Each row comes from the steps of one walk. Every step used is in the known rows, and no mark comes twice. Write the walk behind each row, first mark first.
Known rows:
pori -> nube -> mela: [-13  11  -5  -4  -5   6  -6   8  -5  -7   0   8   8   6 -11   6   3   1
  -6  -4  -3  14   6  -1 -17   0   1   9   6   2  -3]
zenogef -> nube -> rigidez -> rosiv -> veka: [ 13  -3  -6  15  -6 -26 -11   8 -14   1  14   8  16   4   2   2   8  -2
  -5 -11  -4  -2  -9   1 -24  20  20  24 -20  14   3]
mela -> rosiv: [-39   6 -10   0   4   9  -1  -3   2  -5  -3   0   0  -7  -1 -17   0   4
  11   0   1   1   4   2 -13   2 -11   2  -1   8   1]
mela -> nube: [  8 -14   2  -5   2  -5  -3  -4  -4   2  -7   1   2  -2  -2   8  -1  -8
   2  -3   1   7  -7  -2   7  11   1   1  -2  16   2]
pomul -> veka: [-12  -7  -2   0  -3   5  -5   0 -13   2   6  -1   1  -4 -17   1  -1   1
   7   0  -3  -1   1  -2 -11   5  10   3   4  -6   6]
rosiv -> mune: [-23  -2  -4  -1   2  -1   7   6  -3  -4  10   0   3   5 -11   3  -6  -3
  -6   3   0  -3   2  -4  -5  -1  -2  -3   8   7  -1]
pori -> nube -> rigidez -> rosiv: [ 29  18 -14  12  -6 -21  -8   9 -12  -2   7   6   9   3 -13  -3  11  -6
  -4  -6  -2   8  -2   1 -17   0   0   9 -11  10   6]
pori -> rosiv: [  1  -1  -7   6 -10 -13  -1  -1   2  -7  -2   4   3   6  -9   6  -3  -1
   4   2   0   4   2   1  -2  -3  -2   4  -2  -2   7]
pori -> nube -> vutu -> rosiv: [ 21  25 -26   5   2  13 -14   0   3  -3  -5   7   2   3 -14  12   4   1
  -4  -5  -4  10  -3  -5 -20  -5  -9   7  -4  13   2]
nube -> mela: [-16   4   1  -5   2   8   0   8   3  -1   4   3  11   2   3  -2  -1   5
   1  -2  -1   6   3  -5 -14   5   5   3   5   2  -1]
rigidez -> nube -> pomul -> veka: [ -2   3 -14   7  -7  -3 -13 -11  -7   2  19  -3   0  -6 -11  13  -8  -1
  15   2  -5  -1  -9 -11   4  18   7  16  14 -24  14]
nube -> vutu -> rosiv: [ 18  17 -20   4   8  14  -9   1  10   2   0   1   7   0   0   3  -1   6
   2  -5  -3   4  -6  -9 -15  -1  -6   1  -6  11   5]
rigidez -> nube: [-13   3  -1   1  -5  -3  -6  -8   0  -2   3  -4  -1  -2  -2  11  -3  -2
   0   1   0   1  -3   0   4   8   1   2  11 -17   4]
zenogef -> nube: [  6 -11   3   4  -4 -10  -4  -1  -2  -4   2   5   6  -2  -3   9   3  -4
   0  -4  -1   6   0   3  -6   7   3  17  -5  16  -3]
rigidez -> rosiv -> mune: [-11  -5   0   7   7 -14   7   9  -8   0  18   4   5   8  -9   2   0  -2
  -5   2  -2 -10   1  -4 -13   2   4  -6   0  19   3]
rigidez -> rosiv -> pori -> nube -> pomul: [ 22   0 -11  18   0  -9  -6   1 -13   0  15  11  -5   6 -10  10   6  -6
   0   2  -4 -12  10  -1  -4   0  -3  10   0  12  12]
tovote -> nube -> veka: [ 22  15   0  -2   4   1 -11   5  -2   0   6  -6   3   8 -14   1 -11   1
   1  -1  -2   2   5   2 -12   3 -17  15   1 -15   6]
zenogef -> nube -> mune: [  6   2  -5   2   0  -9  -3   1  -3   1  -5   2   8   1   3  13   1  -3
  -6   3   2  10   0  11 -16   9  -6  31  -8  18   2]
zenogef -> nube -> vutu -> rosiv -> pori: [  6  -6 -17  13   5  13 -11   0   2  -1   2   8  11  -3 -11  15   2  -3
   0  -7  -3  -3  11   0 -25   1  -4  16  -4  29   9]
mela -> rosiv -> mune: [-67   4 -14  -2   6   9   6   3  -1 -10   7   0   3  -2 -14 -15  -5   1
   4   2   2  -3   6  -2 -20   2 -14  -2   6  15   0]
vutu -> rosiv -> mune: [-43   6 -13  -1  10  14   3  11  10  -7   2  -4  17   4 -10   1  -6   4
  -4   2  -1  -8  -2 -12 -15  -1  -7  -3  10  23  -4]
tovote -> nube -> rigidez -> rosiv -> veka: [ 39  13 -10  11  -5 -15 -15   8 -10   6   4   2  -1   7   2  -7  -1  -2
  -4  -7  -3  -3  -7   5 -21  12   5  20 -19 -15  10]
pori -> rosiv -> veka: [-17  -5  -6   5 -13  -9  -4  -2  -6  -7  -4   6   0  12  -4  10  -3   3
  -3  -1  -2  -4  -1   1  -7   5  13   7  -4 -13   6]
tovote -> nube: [ 31   5  -3   0  -4   0  -8   0   2   1  -6  -2 -10   1  -4  -1  -7  -4
   2   1  -1   3   1   7  -4   0 -11  14  -5 -14   4]
nube -> pomul -> veka: [ 13   1 -14   5  -2   1  -8  -2  -8   3  16   1   1  -4  -8   1  -5   1
  15   1  -5  -1  -7 -11  -1  11   6  13   3  -7   8]
rigidez -> nube -> zenogef: [-14   3  -2   2  -9 -14  -8 -15   1   5   2  -2 -25  -2   4  16  -8 -11
  -4   2   0   1  -3  -2   5   7  -3  13  -4 -19   6]
rosiv -> pori: [-17 -12   2   4   1   9   2   1  -6   1   0   0  -2  -1  -7   3   0  -4
  -2   1   1 -12  17   4  -3  -4  -1  -2   7   3   7]
tovote -> nube -> pomul: [ 52  13 -15   5  -3  -5 -10  -2  10   2   4   0 -12   1   3  -1 -12  -4
  10   2  -2   4  -8  -1   6   6 -15  24  -6 -15   8]
mela -> rosiv -> pori: [-59  -6  -8   4   4  19   1  -3  -4  -5  -3   1  -2  -9  -9 -14   0   0
   8   1   2 -11  20   6 -17  -2 -13  -1   6  11   8]
vutu -> rosiv -> pori -> nube: [-33   4 -11   6   3  22  -8   5  -1  -8 -11   1   8   0 -18   7   4  -1
  -7  -1  -2 -11  14   0 -16 -10 -10   4  11  17   1]
pori -> nube -> mela -> rosiv -> mune: [-79  16 -20  -6   0  15   0  10  -6 -16   8   7  10   4 -25  -8   0   2
  -1  -1  -2  10  11  -4 -37   2 -13   7  13  19  -3]
pirim -> nube -> mune: [ 23   3 -21  -5   3  -9   2   5  -5   2  -6  -2  15   4  13  13  -1   0
   5   6   1 -11  -3   6  -8  10  -5  24  -2   6   9]
mela -> nube -> rigidez: [ 19  -2 -12  -1  -2 -12  -6   2  -1   1  -4  -2  12  -6  -5  -2   0 -11
   3  -7   3  15 -11  -5   1  13   0   7  -6  15   6]
vutu -> rosiv: [-18   8  -8   0   9  15  -5   5  13  -3  -7  -4  14  -2   2  -2  -2   8
   1   0  -1  -5  -5  -8  -9  -1  -5   0   2  16  -3]

Write each row's walk:
[  1   5 -19   9   9  23  -7   1   4   3   0   3   5  -2  -8   7  -1   1
   0  -3  -2  -9  12  -4 -19  -5  -6  -1   1  15  11] : nube -> vutu -> rosiv -> pori
[ 24   6 -18   8   4   3 -14  -1   8  -1   2   8  13  -2  -3  13   2   1
   2  -9  -4   7  -5  -5 -21   6  -3  19 -10  27   2] : zenogef -> nube -> vutu -> rosiv
[-12   7 -20  10   4  19 -13  -6   4   2   2  -1   4  -4 -10  18  -4  -1
   0  -2  -2  -8   9  -5 -14   3  -6   2  12  -4  17] : rigidez -> nube -> vutu -> rosiv -> pori
[-40  14  -8   4  11  24 -10  10  -4  -9   2  -3  21   7 -29  10  -1   4
  -8  -2  -3 -12  20  -6 -24  -7 -15   6  17  16   4] : vutu -> rosiv -> pori -> nube -> veka
[ 36   3 -12  16  -2  -6  -9  -1 -21   4  11  17 -11   7 -21  17  11  -9
  -7  -4  -4  -4  17   7 -21  -6   0   2  -7  10  16] : rigidez -> rosiv -> pori -> nube -> vutu
[ 24  -1 -27   7   3 -29   4  18 -10  -3  22   1  29   6  -6   0   1  -6
   7  -3  -3 -19  -6  -9 -16  12   5  10  -2  20  10] : pirim -> nube -> rigidez -> rosiv -> mune
[  0  -7   1  12  -2  -4  -3   4 -20  -1   4   9  -4   6 -18  10  11  -7
  -8   0  -3 -11  19   8 -15  -6   1   0   1  14   8] : rigidez -> rosiv -> pori -> nube
[-49  -1  -7  -1   1   7  -5   5   3 -10   5   8  18  -6  -2  -9   2   5
  11  -6  -2  12   6   0 -33  14  -5  21  -1  25  -2] : zenogef -> nube -> mela -> rosiv
[  9  -2  -7  16   2 -11  -1  10 -10   4  12   2  11  -2  -7  -8   5  -6
   0  -3   1 -10  11   2 -17   0   3   1  -5  11  15] : nube -> rigidez -> rosiv -> pori
[ -2 -14   6  12   5  -4   2   4 -11   4   9   5   0   2  -4   4   5  -3
  -1   1  -1 -18  16   4 -10  -1   5  -5  -1  14  10] : rigidez -> rosiv -> pori
[-11  -7   3  -1  -3  -3  -5   7   1  -4   7   9  17   1   0   8   1   1
   0  -6  -3  11   3  -2 -19  12   6  19   0  17  -4] : zenogef -> nube -> mela
[ 11  15 -13  11  -9 -17 -12   8 -20  -1   5   8   5   8  -8   1  12  -2
 -11  -8  -4   0  -6   1 -22   8  14  11 -13  -1   5] : pori -> nube -> rigidez -> rosiv -> veka
[ 12  10  -3  -5  -3   8  -9   7   5   0  -1   2   0   4  -2  -2  -8   1
   2  -2  -2  11   4   2 -17   5  -6  17  -1 -12   4] : tovote -> nube -> mela
[-68 -13  -5   3   2  16  -4   5  -3 -10   3  10  16  -8  -9  -7   2   0
   9  -5  -1   1  23   5 -37  10  -6  20   5  28   5] : zenogef -> nube -> mela -> rosiv -> pori
[-56   2 -13   5  -3  17  -4  -3 -12 -10  -7   5  -7  -5 -22  -7   6  -4
   2   0   0  -4  24  10 -21  -7 -17   5   8  12   5] : mela -> rosiv -> pori -> nube
[  9  -3  -5  -7   6  -4  -2  -2  -5   6 -15  -2   4   0   4  13  -3  -7
  -4   3   4  12  -6   5  -5  14  -6  15  -5  20   7] : mela -> nube -> mune
[-64  12 -12   3   6  19  -8   2 -14 -12   5   2   6   1 -32  -4   2   0
   1  -1  -1  -7  27   4 -29  -4 -22   7  14  10   8] : mela -> rosiv -> pori -> nube -> veka
[-54  18 -14  -5  -2  16  -7   4  -3 -12  -1   8   7   0 -12 -10   5   6
   5  -3  -2  13   9   0 -30   2 -10  10   5  11  -1] : pori -> nube -> mela -> rosiv
[-89   9 -11  -5  -4  16 -10  -3  -4  -7   4   1   7  -1   3  -2  -4  11
   3  -4  -3   0   1  -4 -28  23   7  10  12 -17   4] : rigidez -> nube -> mela -> rosiv -> veka
[-75  -3  -8  -1   7  27   1   5  -1  -5   2   4   9  -6  -8 -16  -1   5
   9  -1   0  -5  24   0 -31   3  -9   2  10  12   8] : nube -> mela -> rosiv -> pori
[-24  -4 -11   5  -9 -14   6   5   0 -12   7   4   6  11 -22   9  -8  -4
  -2   3   0  -1   3  -3  -8  -3  -3   2   6   5   6] : pori -> rosiv -> mune
[ 30  -2 -21   8  -2 -26  -6  12 -15   2  11   3  21   7  10   2   6   1
   6  -8  -5 -24 -12  -5 -15  20  20  16 -13   1   9] : pirim -> nube -> rigidez -> rosiv -> veka
[  5  17 -18  11  -4 -22  -1  14 -15  -6  16   6  13   8 -25   0   6 -10
 -10  -3  -1   5   0  -3 -23  -1  -2   6  -3  18   5] : pori -> nube -> rigidez -> rosiv -> mune
[  6 -14   2  -4  -1 -16  -5 -11  -2   8  -8   3 -24  -2   4  13  -7 -16
  -2  -2   1  10  -7  -3   9  10  -3  12 -16  16   3] : mela -> nube -> zenogef
[-18  12 -27   9  -2  16  -9  -7 -14  -5   0  12 -13  -3 -24   0   7  -6
   3  -3  -1   4  22   9 -28  -6 -17   7   0   7  14] : mela -> rosiv -> pori -> nube -> vutu
[ 35  -4  -7   7   3 -25  -6   5  -7   5   4   1  15  -2  -1  -2   4 -10
   4  -8   1   9 -11  -4  -7  15   5   4 -14  26  10] : mela -> nube -> rigidez -> rosiv
[ 35   4 -27   1  -4 -16  -3   9  -2  -2   4  -3  24  -2   3  -2   1  -4
  12  -5  -1  -9  -8  -5  -4  10   1  17  -3   0   7] : pirim -> nube -> rigidez
[-97  10 -15  -5   1  12   0   2   2 -12  15  -1  13  -2 -13  -3 -10   4
   5   1   0   4   6  -9 -29  14  -9   4  23   0   4] : rigidez -> nube -> mela -> rosiv -> mune
